Known rows, with every step that occurs:
u -> b -> e -> p -> y: [ 27 -22  -9 -70  14 -42  31  11 -31  19  21 -29 -61  58   9  16  -4 -21
  -6  -7 -43 -30   9 -20 -18 -29]
v -> n -> u -> b: [ 24  17   2  13   6 -32   3   7 -37   0   5 -32 -64  22  24  11 -25  25
 -45 -25  13 -30  45 -11  -7 -11]
e -> p -> y: [ 17 -11  -3 -41 -14 -27   7  24 -13  16  -2   9 -36  18 -23  18  24 -51
 -30  23 -39  27 -20  -4 -31 -23]
p -> y -> b -> e -> u: [ 29   1  18 -63 -27 -52  25  19  -5  -6  -5 -24 -20  45 -11  -4 -38 -12
   8  -9 -56 -13  -1  11 -10 -32]
n -> u -> b -> e -> y -> h: [  4  -8   6 -61  56 -74  10  37 -33  14   1 -55 -18  45  22  15 -44  83
   3 -84 -14 -76  51 -22  21  -8]
b -> e: [  0  -5   9 -10  20 -13  20 -13   0  -3   4 -16 -17  46   7 -26 -21  19
  39 -18   6 -26 -12  -9  22  -4]
u -> e: [  3 -18 -23  -9   7  -3  16   6 -21  18  11   3 -21  34  22  16  26  -2
   8   6  34 -26  35 -37  -3 -26]
e -> y: [ -4  -1 -12 -31  27  -2  12  28   8  10  -8 -24   5 -10 -12  11   7   3
   3  -4 -17  15 -17  -8 -12  -4]
p -> y -> b -> e: [  6 -14   7 -50 -28 -44  21  27   6  -8  10  -8 -16  35  -1  -9  -7  -4
   6  -6 -16 -51   3  18  18 -32]
p -> y -> b -> u -> e: [ 44 -33 -20 -66 -18 -36  19  37   0  26  11  -4  -4 -14  14  19  21   9
 -11  15 -19 -25  17 -10 -16 -28]
n -> u -> e -> p: [  9 -23  13 -17  19 -48  14  20 -49  36  -6  -5 -34  39  -8   4  39  -3
   1 -22  22 -11  54 -50 -24 -39]
n -> u -> e -> h: [ 34  -4  16 -19  20 -39   0  22 -49  15  -2 -34 -13  14  11  15   9  17
   9 -28  -9 -34  46 -42   1 -25]
p -> y: [ 16  -2 -17 -24 -32 -29  -2  25 -20  10  -6   1 -27   5 -23  25  -7 -18
 -22  18 -30  17 -17  10  -1 -10]
y -> h: [-10  -7  -3 -16   8 -22 -13  10  -7 -10   7  19  23  14  25   9   0  18
 -23 -15 -14 -32  24  -4   0   0]
y -> b: [-12  -1  16 -13 -22  -1   7  17  31 -16   9   8  27 -12  11  -1  20  -3
  -7  -5  -7 -40  34   6 -13 -16]
b -> u: [ 36  -4   7 -16  27   5   5 -11  10  12   0 -10  21 -36   0 -15 -20  31
   6  -1 -26  22 -32   6   1  11]
n -> u -> b -> e: [ 16   1  19 -13  21 -50  11   5 -44  14   2 -50 -38  40  11 -11 -52  55
  19 -63  12 -59  45 -17  30  -3]
v -> p -> y -> h: [  1  -3 -21 -44 -48 -42  -7  30 -43  -3 -18   6  16  26   9  68  14 -20
 -50   4 -36 -17  -2 -15  -6   6]
v -> n -> u -> b -> e: [ 28   6  16   3  30 -48  17  -4 -37  -7  13 -50 -78  68  28 -20 -45  43
  -5 -49  19 -59  31 -12  18 -22]
u -> b -> e: [  9 -13  -3 -27  32 -11  23  -6 -13  -2  19 -36 -32  48  38  -5 -30  34
  25 -27   8 -65  26 -15  10  -3]
n -> u -> b -> y -> p: [  9 -11  -1 -29 -12  -5   1  30 -41  13  -8 -36   4 -16  -1  48   2  35
 -56 -57  14 -22  80  -5 -14 -30]
p -> y -> b: [  5  -3  -4 -37 -55 -33   3  40  13  -4   0  11  -2  -4 -11  21   7 -25
 -27  15 -31 -26  14  23  -7 -23]
y -> b -> e: [ -8  -8  24 -29   3 -15  27   5  25 -23  15  -6  17  36  26 -30  -2  21
  31 -23   5 -66  17   5   8 -20]
v -> n -> u: [ 16  18  18  28   6 -41  -6   6 -25  -1  -9 -15 -55  25  -9 -16 -23  16
 -30 -20  13   9   2   4  -2 -17]
v -> n -> u -> b -> y: [ 42  -2  -5   8   6 -33  15  -3 -31  16   6 -24 -41  -3   0   5 -22  37
 -51 -28  -1 -21  50  -5 -26 -35]
y -> b -> u: [ 22  -9  22 -33   3   1   9   3  38  -8   7   1  44 -48  13 -19   0  26
   0  -7 -34 -15  -1  16 -15  -3]
e -> p -> y -> h: [ 13 -16  -5 -59  -8 -56  -5  39 -22   4  -1  22  -9  36  -1  28  16 -30
 -45   1 -56  -8   6  -9 -28 -24]

Rows:
[ 26   3  22 -25  28 -24  23 -18 -18   1  -7 -27 -21  58   2 -30 -43  11
  38 -26 -39  17 -10  -7   6  -5]	b -> e -> u
[ 41 -36  -2 -47  53  -6  30  -4  -8  30  10  -3 -12   6  22  -9  39   6
  12   9  -7  18   7 -47 -42 -23]	b -> u -> e -> p
[ -1 -15 -10 -24 -10  25   4  14  -1  -4  -4  -9  27  -8   2  30  34   2
 -34 -17   4  10  24   1 -22 -30]	b -> y -> p
[ 33  -3  22 -70 -14 -41  23  23   4 -35  18 -38   7  32  14   1  -8  -9
  14  -8 -67 -61 -11   0  11 -35]	p -> y -> b -> e -> h
[ 27  -2 -14 -49  -5  25  14   4 -27   2  -3 -38   5  -7  21  50   1   5
 -51 -26 -33   9  59 -12 -58 -23]	e -> u -> b -> y -> p
[  2 -16 -24 -39   1  31  12  12 -15  -3   5 -22   5 -16  32  52  25  15
 -52 -18   4 -22  58 -11 -31 -26]	u -> b -> y -> p
[-11 -18  36 -47  21 -17  36   6  25 -18  15   0   8  47  18 -39  20  -8
  21 -19 -11 -49  14  -7 -19 -41]	y -> b -> e -> p
[-10   1 -19 -37  32 -17  15  61 -43  13 -11 -50 -65  54  30  38  47  14
 -50 -38  48  -2  34 -45 -25 -46]	v -> n -> u -> e -> y -> p
[ 28 -16   0 -23  -4 -61 -11  18 -36  18   3  -4  21 -12   2  23 -25  65
 -40 -57 -17 -67  89 -13 -13 -18]	n -> u -> b -> y -> h
[-28  -8  -2 -63  51  14  24  30   1  -5  -8 -53  -4  54  25  15  11  17
  10 -41   4  -1 -12 -16   8 -18]	b -> e -> y -> p
[ 30  10  -7 -25   6   2   9  -7 -23   6   4 -28 -23   6  22  22 -30   2
 -13 -18 -43   1  37 -13 -32   6]	e -> u -> b
[ 39 -20  21 -81 -10 -27  21  31  18   9   6   7  18 -32 -12   1  26 -28
 -33  15 -71  16 -18  11 -42 -31]	e -> p -> y -> b -> u
[  0  -8  -1 -38  49 -14  27   5  11   7  -2 -40 -10  36  -1 -17 -11  26
  44 -29  -9 -10 -29 -13   9  -6]	b -> e -> y
[ 19 -10   9  -4  26 -43  21  20 -45  15   4  -9 -78  65  13  -7  43 -12
 -29 -10  30  -7  35 -50 -43 -58]	v -> n -> u -> e -> p
[ 27 -31  -3 -42  14  -7  26  17  18  16  12  -4  22 -23  39  -7  28  23
   7  -5   3 -46  34 -17 -23 -22]	y -> b -> u -> e
[ 30 -33 -25 -75  66 -27  16  31  -5  34   4 -16  21   0  41  24  16  55
  10 -23 -25 -27  12 -44 -18  -7]	b -> u -> e -> y -> h
[ 15   6  11  -3  -5 -33  -7  20 -40  18  -1 -28 -29  -9  -4  18 -39  30
 -19 -42   4 -36  61  -7   5   6]	n -> u -> b
[ 16  -9   9 -57  39  -2  24  30  48   4   7 -17  45 -52   5  -4  14  31
   4  -8 -50   0 -17  12 -24  -1]	e -> y -> b -> u
[ 14 -23  -4 -20  -3 -26  -2   5  -3   0   6  19  45  -6   2   8   9  36
 -20 -14 -23 -30  29   0 -16 -25]	b -> y -> h
[  6 -35 -13 -66 -32 -33  28  52  -9  12  12  15 -21  37   9  28  64 -48
 -26  22 -16 -37  46 -35 -50 -58]	u -> e -> p -> y -> b
[-24  -9 -17 -79  53  12  31  34  -6  -2  11 -68 -26  49  51  34   6  24
   0 -49   9 -43  28 -26  -4 -10]	u -> b -> e -> y -> p
[ 13 -27  12 -58 -34 -75  16  65 -35  30  -6   6 -32  28 -23  28  47 -31
 -33 -10   2 -38  64 -27 -37 -65]	n -> u -> e -> p -> y -> b
[ 10 -11 -16 -28  44 -66   7  55 -40  20  -3 -21 -42  57  27  16  13  45
 -33 -34   6 -43  43 -45 -20 -42]	v -> n -> u -> e -> y -> h
[  3 -15  10 -56 -33 -34  13  43  15  -4   5  12  -3   5 -14  16  35 -52
 -33  17 -43  -5  14   4 -46 -36]	e -> p -> y -> b
[-32   3 -14 -52  27  27   3  44   1  -3 -12 -33   4   7  13  42  36  -2
 -29 -22   4  19   1 -14 -14  -9]	e -> y -> p
[ 10 -25 -28 -79  60  21  25  39  -9  28  -3 -42  -1   1  38  39  46  29
  -8 -20   6  23   6 -37 -23 -13]	b -> u -> e -> y -> p
